What can hang from each mark
K_230: K_111 K_655
K_463: K_655
K_652: K_111 K_780
K_780: K_463
K_111: K_230 K_652 K_886
K_886: K_111 K_837
K_655: K_230 K_463

Every row comes from one small tree of marks. The marks that hang from a mark follow it in brackets, in the order of their numbers. Every link used is in the known rows. Which tree was each row made from?
Known rows
K_655{K_230}: [-17.8 -30.4 -12.4   4.8  15.1  13.0 -45.9   2.7  -3.7  19.0  45.3 -16.9
  -0.3  -4.8 -54.7 -24.0  14.4]
K_230{K_111{K_652 K_886}}: [  4.2 -12.8   3.9  12.1  21.1  -0.2 -33.1  -3.3 -34.7  20.0  60.8 -14.5
 -31.4  21.1 -44.6  11.6  11.0]
K_652{K_111}: [ -3.9 -15.9  -4.5  13.6  17.4  10.3 -37.6  12.7   6.0  24.9  46.6 -17.1
  -8.5   8.8 -42.6 -22.7  -0.5]
K_463{K_655{K_230{K_111{K_652 K_886{K_837}}}}}: [-16.2 -11.0   6.9 -11.7  21.5   0.7 -31.1  -9.2 -26.7   7.2  67.1 -13.5
 -22.0  27.2 -39.8   7.0   1.8]
K_111{K_230{K_655} K_652 K_886{K_837}}: [-16.6  -6.2  23.0  -0.5  38.7   0.0 -17.2 -13.9 -34.4   4.7  73.1  -3.7
 -38.2  30.3 -57.7 -16.3   7.8]
K_886{K_111{K_230 K_652} K_837}: [-23.3 -30.6  19.7   7.9  19.1  -1.1 -22.5  11.8 -14.4  -0.4  77.0   4.2
 -30.7  20.6 -51.4  -3.8 -17.9]
K_230{K_111{K_652{K_780{K_463}} K_886{K_837}} K_655}: [ -3.1   9.6  28.9  12.2  47.9   5.3  -5.7 -36.0 -11.2  35.8  61.3  -2.1
 -44.4  43.8 -33.7  24.6  -2.8]
K_886{K_111{K_230{K_655{K_463}} K_652{K_780}} K_837}: [-13.6 -26.5  32.7   1.8  39.1 -15.2  -2.1 -28.3  -8.2  20.7  71.1   0.1
 -50.1  27.2 -52.4   0.7 -26.4]
K_652{K_111{K_230{K_655} K_886} K_780{K_463}}: [ 21.4   5.0  34.5   4.5  66.1   8.6  14.1 -21.8  20.1  24.3  44.7 -23.2
 -38.1  39.7 -37.5 -33.8  13.6]
K_780{K_463{K_655{K_230{K_111{K_652}}}}}: [ -9.1  -9.0 -10.3  12.9  16.6  11.6 -18.6  -1.7 -19.5  13.6  65.2 -14.4
 -19.5  26.7 -36.7  10.3  12.8]
K_780{K_463{K_655{K_230}}}: [-13.0 -22.0 -15.7   4.9  15.2  21.3 -23.3   7.8   0.2  13.2  41.9 -18.3
  -2.6   7.8 -45.4 -16.4  24.6]
K_655{K_230{K_111{K_652{K_780} K_886{K_837}}} K_463}: [ -7.4 -22.8  27.7 -13.9  45.2 -10.1 -20.5 -38.7  -4.0  35.6  48.5 -23.2
 -39.8  14.8 -34.9  17.8 -14.3]
K_463{K_655{K_230}}: [-15.8 -24.9 -23.2  -1.9   7.3   9.9 -39.0  12.4  -9.8   8.1  48.3 -22.4
   2.2   2.0 -53.6 -23.1  19.9]
K_886{K_111{K_230{K_655} K_652{K_780{K_463}}} K_837}: [-14.4  -9.2  35.5  14.3  42.4   3.0   8.8 -15.8   2.5  15.6  74.2   5.6
 -44.2  40.0 -43.2   0.2 -14.2]
K_780{K_463{K_655{K_230{K_111}}}}: [ -4.1 -15.9 -11.7  11.6  19.3  17.2 -23.3  -4.8  -1.8  16.6  54.2  -9.1
  -6.5  23.7 -42.7  -0.1  14.1]
K_655{K_230{K_111{K_652 K_886{K_837}}} K_463}: [-15.8 -30.3  22.2 -10.1  34.5  -5.5 -30.8 -34.6 -21.2  28.9  56.9  -9.2
 -34.8  11.8 -43.7  13.6 -10.6]
K_111{K_230{K_655{K_463}} K_652 K_886}: [  2.5 -20.2  18.0   0.1  39.8  -8.9  -8.2 -25.4 -42.0  15.5  60.2 -15.4
 -48.9  19.2 -62.9 -17.2  18.3]

Which tree is each row?
[ -1.8  -7.9  18.2 -10.9  43.3  11.4  -9.3 -20.7  17.6  21.7  41.5 -16.2
 -18.9  31.6 -30.9   8.0   4.7]	K_652{K_780{K_463{K_655{K_230{K_111{K_886{K_837}}}}}}}
[  1.6  -5.7  -4.9  18.5  21.0  -1.3 -28.4  -1.5 -14.0  27.4  59.7 -21.8
 -27.7  22.3 -38.2  19.4  -3.4]	K_230{K_111{K_652{K_780}}}
[ -1.5  -1.7  26.3   7.4  42.0   6.8  -9.0 -17.3  -1.4  32.0  50.9 -12.0
 -40.7  32.9 -26.5  30.9  -4.9]	K_230{K_111{K_652{K_780{K_463}} K_886{K_837}}}
[  4.3 -18.2  -5.0  -6.3  22.2   4.3 -33.8  -8.0 -16.1  10.4  51.0 -19.4
  -9.9  20.2 -49.6 -11.8  20.2]	K_463{K_655{K_230{K_111{K_886}}}}
[ -1.4  -7.2  27.4   0.6  44.1 -12.1 -16.1 -48.3 -21.8  40.6  59.7  -7.4
 -49.9  30.8 -44.2  23.2 -13.6]	K_230{K_111{K_652{K_780} K_886{K_837}} K_655{K_463}}
[ -9.8 -13.6  21.7   5.6  34.8  -7.5 -26.0 -45.1 -38.1  34.2  67.3   5.3
 -45.1  27.5 -52.1  19.6 -10.3]	K_230{K_111{K_652 K_886{K_837}} K_655{K_463}}
[ -4.5  -8.1  33.2  -3.6  51.0   6.6   6.7  -3.3   1.0  14.0  46.9 -21.1
 -43.9  27.0 -35.1   1.9   6.4]	K_111{K_230 K_652{K_780{K_463}} K_886{K_837}}
[ -8.9  -6.2  29.6  -1.9  48.4   7.5  -9.8 -26.2   6.5  30.0  51.0 -17.6
 -34.6  28.1 -25.7  19.1  -3.0]	K_655{K_230{K_111{K_652{K_780{K_463}} K_886{K_837}}}}
[-16.8 -13.0  28.1   7.1  35.5  -7.4  -7.7 -12.1  -7.3   9.4  80.3   0.8
 -39.8  34.6 -50.2  -5.6 -18.8]	K_886{K_111{K_230{K_655} K_652{K_780}} K_837}
[  1.7 -17.9  10.1   0.3  29.4  -0.5 -17.4  10.0 -31.5   2.0  57.2 -25.1
 -35.4  16.4 -53.1 -17.3  23.1]	K_111{K_230 K_652 K_886}
[  8.7 -24.3  18.0  -8.6  41.8 -11.4 -16.8 -33.4 -11.0  35.8  44.3 -33.2
 -40.0  12.0 -37.3  10.7   2.2]	K_655{K_230{K_111{K_652{K_780} K_886}} K_463}
[-23.2 -19.1  15.5  -3.8  21.5   6.2  -5.6   2.5  11.7  14.7  56.7 -12.5
 -23.2  20.4 -27.7   8.9  -9.1]	K_886{K_111{K_652{K_780{K_463{K_655{K_230}}}}} K_837}
[ -6.2 -37.7  -4.1   8.4  25.0   2.1 -39.2 -26.8  -5.5  31.9  49.6  -9.4
 -14.4   4.5 -53.3  -2.3  -3.2]	K_655{K_230{K_111} K_463}
[-24.2 -20.5  21.9  13.0  25.2  -2.4 -18.6  -7.5 -23.6   3.1  87.5  13.2
 -34.3  32.0 -58.8 -10.8 -15.5]	K_886{K_111{K_230{K_655} K_652} K_837}
[ -0.2 -22.2  -4.0  23.1  24.4   0.6 -35.6 -36.7 -22.7  38.1  59.4   5.4
 -24.1  19.6 -63.7   3.4  -2.9]	K_230{K_111 K_655{K_463}}
[ -3.0  -5.0  24.8 -20.3  46.1  12.7  -2.3  -8.6  35.7  23.5  31.7 -30.4
 -16.4  24.6 -19.5 -19.0   1.9]	K_652{K_111{K_886{K_837}} K_780{K_463{K_655{K_230}}}}
[  6.8 -15.5   2.3   0.3  30.5  14.2 -18.0 -12.0  -5.9  16.4  45.7 -14.5
 -14.7  26.0 -41.6  -4.6  25.0]	K_780{K_463{K_655{K_230{K_111{K_886}}}}}
